Each row comes from the steps of one walk. Every step used is in the known rows, and no mark comes twice. Write the walk behind each row, first mark first.
Known rows:
T/S/W: [ 1.164 -1.300  2.961 -2.755 -4.144 -2.215  1.970  0.259 -0.747 -2.227
 -0.416 -0.450 -1.631  0.246  0.798 -3.076  3.514  2.245 -0.180 -0.879
  0.312 -0.968  3.391  0.679]
T/Z/J: [ 0.851  1.449 -1.032 -4.901  0.865  1.576  5.753  2.355  1.518  1.464
 -2.416 -2.273 -5.103 -1.325  0.815 -1.614  3.530 -0.318 -2.266 -1.236
 -0.316 -0.641  3.327 -2.332]
R/W/B/Z: [ 0.952 -0.696 -0.169 -1.748  2.637 -1.262 -0.249  3.203 -2.253  5.701
  1.567 -0.754  4.562 -0.827  0.365 -1.466  3.262 -1.583 -0.118 -0.949
 -3.719  4.401 -0.132  2.298]
S/W/B/Z/J: [ 2.639  1.149  1.133 -4.161  1.480 -1.845  3.492  2.055  1.199  2.004
 -1.205 -2.255 -0.962 -0.662  3.494 -1.436  1.842  0.310  0.110 -0.660
 -2.664  3.175  1.668 -2.073]
S/W/B/Z: [ 4.080  0.087  1.090 -0.835  1.842 -1.414  0.114  2.020 -1.081  3.327
  0.945 -0.948  4.552 -1.345  3.686 -1.021  2.458 -0.244  0.909  1.001
 -3.844  3.561  0.010  2.322]
B/W: [ 1.561 -1.197 -0.701 -1.429  0.428 -5.240  1.780  1.258 -0.547 -0.601
  0.985 -1.642  1.916  1.140 -3.446 -3.337 -0.318 -0.261 -0.134 -1.931
 -1.201 -0.448 -0.843  0.053]
J/Z/S: [ 3.254  1.158 -4.318  0.416  4.248 -1.777  1.920  6.586 -1.269  4.185
 -0.143 -3.137 -4.342  4.239 -1.846  3.498 -1.173  1.623  2.531 -3.512
  1.890 -0.374  2.240  1.741]
W/L: [-0.602 -1.131 -1.622 -0.753  3.233 -1.161  4.267  0.584 -3.361  2.306
  0.720  4.245  1.311 -0.004 -3.247 -2.777  4.457  2.848 -4.861 -2.219
 -0.543  1.447 -1.730 -2.024]
J/Z/S/B: [ 4.076  2.021  2.013  0.099  1.082  0.392  0.055  4.277 -1.621  6.063
 -0.014 -2.329 -1.745  3.119  0.451  2.118  0.085  1.476  2.017 -2.293
  3.225  0.094  1.271 -1.603]
R/W/S: [-5.228 -1.540 -1.801 -3.131 -1.883 -3.004 -2.258  2.375 -3.471  2.626
  3.194  1.391  2.221 -0.962 -5.344 -0.447  2.576  3.958 -1.568 -6.310
 -3.635  0.581  2.922  1.634]
J/Z/S/B/W: [ 4.312  0.603  1.909 -0.004  0.024 -3.884 -1.179  3.445 -0.464  2.538
  1.026 -3.159  1.175  3.827 -0.684 -1.313 -3.330 -0.672  2.915 -2.526
  1.189 -0.066 -0.760 -1.376]
R/W: [-4.126 -2.322 -0.171 -3.120 -0.788 -3.689  2.170  3.062 -2.376  4.805
  1.562  1.458  0.304  0.140 -7.790 -4.117  3.912 -0.782 -4.449 -4.651
 -0.664  2.040  1.041  0.672]
S/W: [ 2.295 -0.967  2.617 -1.263 -2.301 -3.746  2.870  0.588 -0.146  0.158
  0.246  0.974  0.170 -1.271 -0.950 -2.938  2.686  1.907 -2.294 -0.664
 -0.880  0.454  1.368  0.973]
T/S: [-1.401 -0.939 -1.148 -4.370 -1.088  0.403  3.273  0.513 -2.675 -1.633
 -0.930 -2.080 -3.133  1.490 -0.849 -0.921  5.659  2.678  0.607 -1.570
  1.785 -2.667  4.111  0.183]
Z/S: [-0.456 -0.792 -2.918 -0.861  3.060 -2.974  1.087  4.639 -2.049  1.023
  0.331 -3.163 -3.182  3.318 -1.545  2.277  0.202  3.583  1.215 -2.915
  1.609 -1.321  2.994  0.460]
R/W/B/S: [-3.981 -2.267  0.820 -0.703  0.928 -4.056 -0.174  3.625 -2.980  1.953
  2.128 -0.531  2.536  1.394 -3.456  0.516  2.069  1.147 -0.594 -1.801
 -1.767  2.106 -0.730 -1.346]
R/W/B: [-2.195  0.116  0.077 -4.067 -0.742 -0.749 -0.283  1.569 -4.563  3.270
  4.185  3.635  3.263 -0.758 -4.688  1.075  3.375  1.485 -3.506 -3.566
 -1.696  2.031  0.374  2.300]
B/W/S: [-1.152 -0.674 -2.173 -1.939 -0.862 -4.030 -2.520  1.420 -2.300 -1.106
  2.914 -0.748  3.382 -0.324 -2.145  0.153 -0.464  4.484  1.568 -4.428
 -3.896 -1.330  1.525  1.369]
B/S/Z/J: [-1.048 -0.779  1.802 -2.699  1.626 -1.946  5.039  2.158  2.148  1.304
 -2.449 -3.964 -3.723  1.194  1.497 -1.492  4.146  1.970  0.753  1.259
  0.115  2.472  1.587 -5.213]
B/W/R: [ 0.136 -0.645  1.817 -0.814  3.423 -4.830  0.786  0.546  0.979 -4.001
  4.063  3.949  3.040  0.506 -1.444 -4.697  0.437  0.807 -3.652 -1.170
 -1.657  1.508  0.046  0.805]
W/B/Z: [ 3.137  0.236 -0.978 -1.234  3.829 -0.277  0.779  2.179 -1.956  4.087
  0.734 -1.481  4.159 -0.991  2.449  0.144  3.234 -0.116  0.949  0.689
 -3.394  2.847  0.069  2.180]
Z/S/B/W: [ 2.315 -0.313  2.417 -0.822 -0.554 -4.427 -1.633  2.579 -0.933  0.912
  1.189 -3.032  1.775  3.377 -0.549 -1.954 -2.524  0.259  2.302 -2.116
  1.012 -0.377 -0.361 -1.839]
W/S/T/Z/J: [-0.713  1.903 -0.070 -5.207  0.995  1.800  2.742  1.902  2.480  1.528
 -3.599 -2.995 -3.943 -1.456  1.525 -1.342  3.489  1.188 -0.462 -1.049
 -0.585 -1.718  5.057 -2.516]

Write each row's walk:
[-0.937  0.330  0.537 -4.311 -0.061 -0.345  3.147  1.180  1.166  1.020
 -0.949 -2.235 -2.950 -0.345  1.714 -0.132  4.050  4.229  0.528 -0.598
 -1.197  1.762  3.164 -3.001] : W/S/Z/J
[ 0.689 -0.172  4.071 -0.248  2.805 -4.310 -1.713  1.387  0.863 -2.974
  4.084  2.851  2.840  2.085  0.529 -3.707 -1.038  1.240 -2.027 -1.536
 -0.140  1.418  0.462 -0.591] : Z/S/B/W/R
[-0.793  0.081  0.690 -0.891  2.615  2.284  0.765  2.756  1.628  2.924
 -3.976 -3.365 -0.678 -0.921  0.740 -1.919  4.826 -1.164  0.259  2.291
  0.371 -3.042  3.323 -0.325] : B/S/T/Z
[-2.278 -0.333  1.061 -4.768 -0.768 -0.955  2.412  1.845  0.913  2.138
 -0.409 -1.747 -2.463  0.068  0.091 -1.287  4.031  3.294 -0.223 -1.771
 -1.407  2.762  3.047 -3.054] : R/W/S/Z/J
[-0.286  0.133  0.805 -4.154 -0.163 -1.561  2.350  1.154  1.488  0.292
 -0.670 -2.843 -2.030  0.364  1.691 -1.035  2.494  3.382  1.260 -0.765
 -1.556  1.861  2.367 -3.176] : B/W/S/Z/J
[ 0.248  0.995  2.976 -1.863 -2.019  0.654 -1.925  0.566 -2.868  3.532
  1.506  0.203  2.331 -1.002  0.330  0.799  2.813  4.556  0.229 -2.617
 -0.223 -0.522  1.986 -1.689] : W/S/B
[ 2.601  1.014  3.445  0.330  3.379 -3.669 -1.114  2.310  1.185 -1.339
  3.794  2.755  2.434  2.647  0.359 -3.027 -1.800  0.271 -1.383 -1.797
  0.052  1.950  0.071 -0.209] : J/Z/S/B/W/R
[-0.702  1.167  0.793 -4.096  2.058  0.743  4.076  2.717  2.996  1.663
 -4.630 -4.055 -4.746 -0.392  1.369 -2.243  3.441 -0.452 -0.403  0.325
  0.242 -1.274  3.912 -4.012] : B/S/T/Z/J
[-1.849  0.026  0.139 -1.614  4.095 -2.200 -0.595  2.546  0.355  1.956
 -3.382 -3.746 -1.637  2.481 -1.801 -0.098  2.298  3.170  2.153 -0.250
  2.941 -2.884  4.715 -0.575] : Z/S/T
[-1.957  1.013  1.471 -4.781  0.892  0.783  2.232  3.091  2.089  2.413
 -3.075 -2.768 -3.126 -0.297  0.522 -1.892  3.081 -0.793 -1.113 -0.800
 -0.314 -0.053  3.489 -3.262] : R/W/B/S/T/Z/J
[ 1.128 -0.804  3.682  0.443  3.022 -4.514 -0.426  2.432  1.628 -2.966
  3.189  3.078  1.463  0.950  2.650 -3.577  0.440  1.962 -2.453 -0.473
 -1.676  2.869  2.261  1.532] : B/Z/S/W/R
[ 2.561 -0.694  1.728 -0.465 -1.843 -1.940  0.012  3.646  0.163  0.066
 -0.098 -1.666 -2.002  1.027  2.079 -0.740  0.159  1.428  0.074 -1.021
 -0.143 -0.513  3.151  1.783] : T/Z/S/W
[-2.268  0.066  0.672 -2.370  1.346 -2.934 -2.956  0.327  0.283  0.491
 -1.758 -2.067  3.091  0.078 -2.170 -1.622  1.676  3.872  2.466 -1.113
 -0.855 -3.047  3.879  0.039] : B/W/S/T
[-3.158 -1.165  1.800 -0.235  3.999 -3.469  0.762  1.642  1.124  2.075
 -4.172 -3.621  0.426  1.035 -2.277 -2.406  3.991  1.799  1.734  1.704
  1.463 -2.128  2.552 -2.814] : B/S/T
[-0.329 -1.527  1.519 -2.643 -0.773  2.190  2.546  0.084 -0.710  0.393
 -1.007 -2.536 -1.434  1.556  2.186 -1.096  7.510  2.863  1.704  2.595
  1.729  0.548  2.690 -0.141] : T/S/Z
[ 2.884 -0.272  2.713 -1.082  1.287  0.530  0.578  2.049 -0.656  4.666
 -1.616 -4.350  1.627  0.710  4.482 -3.018  4.260 -1.071  2.822  0.807
 -0.326  1.816  1.583 -1.417] : T/S/B/Z
[ 3.925  1.747  0.657 -1.807 -0.632 -0.670 -1.009  2.677 -2.762  1.168
  2.998  1.685  1.398  0.810  0.921  4.173 -0.480  2.996  0.308 -1.727
 -0.895  0.992  1.054  3.149] : J/Z/S/W/B
[-2.263 -0.895  2.617 -3.577  0.359 -1.864  3.165  2.518  1.045  2.099
 -0.795 -2.614 -2.360  1.209  0.610 -1.131  3.748  1.510  0.128  0.146
 -0.545  3.652  1.167 -4.449] : R/W/B/S/Z/J
[ 4.549  0.181  0.925  0.342 -0.592 -3.711  1.125  4.346  0.126  1.951
  0.038 -1.396 -2.518  2.360  0.064  0.170 -1.223  1.683  0.999 -2.031
  0.432  0.699  2.107  1.666] : J/Z/S/W
[ 2.836 -0.007  2.557 -0.662 -0.844 -2.653 -1.995  3.037 -0.426  1.166
  0.939 -3.360  1.467  2.867  0.589 -1.950 -2.270 -0.807  2.170 -1.599
  0.712 -0.794 -0.138 -1.325] : T/Z/S/B/W
[-2.036  0.064  1.388 -1.622  1.576  2.455 -0.924  3.147  0.668  3.610
 -2.420 -1.934  0.737 -0.777 -0.015 -1.619  4.364 -1.783 -0.387  1.122
 -0.312 -1.645  3.030  0.377] : R/W/B/S/T/Z
[ 1.420  0.662  2.932 -0.795  0.169 -0.559 -0.722  3.055 -2.253  4.079
  0.329 -2.229 -0.961  2.514  0.645  1.047  1.263  2.847  1.047 -1.780
  3.051 -0.427  1.709 -2.369] : Z/S/B
[ 0.005 -0.884 -1.874 -0.659  3.605 -2.612 -2.244  6.060 -2.429  3.558
  1.521 -3.745  0.613  3.395  1.030  1.892 -0.504  1.124  2.757 -2.502
 -1.249  2.256  1.941  1.818] : R/W/B/Z/S
[-2.070 -1.311  0.077 -0.180  2.291 -3.073  0.881  2.709 -2.830  0.414
  1.259 -1.207  2.066  0.825 -1.359  2.078  2.206  2.448  0.664 -0.153
 -1.363  0.669 -0.616 -1.382] : W/B/S
[ 2.099  0.880  1.523 -2.454 -1.202 -1.392 -1.521  1.767 -3.226 -0.387
  3.424  1.736  1.942  0.364  1.149  3.445  0.451  3.969 -0.309 -1.322
 -1.100  0.638  1.351  2.823] : Z/S/W/B
[ 1.562 -0.256 -2.367 -0.329  4.457 -2.035 -1.538  5.456 -2.328  2.538
  1.028 -4.330  0.289  3.103  2.629  3.072 -0.421  2.049  3.546 -1.394
 -0.975  1.373  2.033  1.796] : W/B/Z/S
[-0.740 -1.202  0.324 -1.223 -0.004  0.839 -0.378  0.728 -1.139  1.909
  1.048 -0.825  1.654 -0.648  1.257  0.965  5.549  5.275  1.405  1.019
 -1.687  1.466  1.867  0.995] : W/S/Z
[ 0.941 -0.105  4.338 -0.705  2.449 -3.763 -0.476  0.139  0.854 -2.648
  4.030  4.016  3.694  0.710 -0.198 -4.780  0.251  0.773 -3.129 -0.917
 -0.818  1.782 -0.067 -0.675] : S/B/W/R
[-0.468  0.595  1.003 -1.295  2.518  3.031 -0.210  2.537  0.934  2.698
 -3.006 -2.384  0.329 -1.105  1.327 -0.377  4.458 -0.811  0.267  2.312
 -0.099 -2.690  3.022  0.250] : W/B/S/T/Z
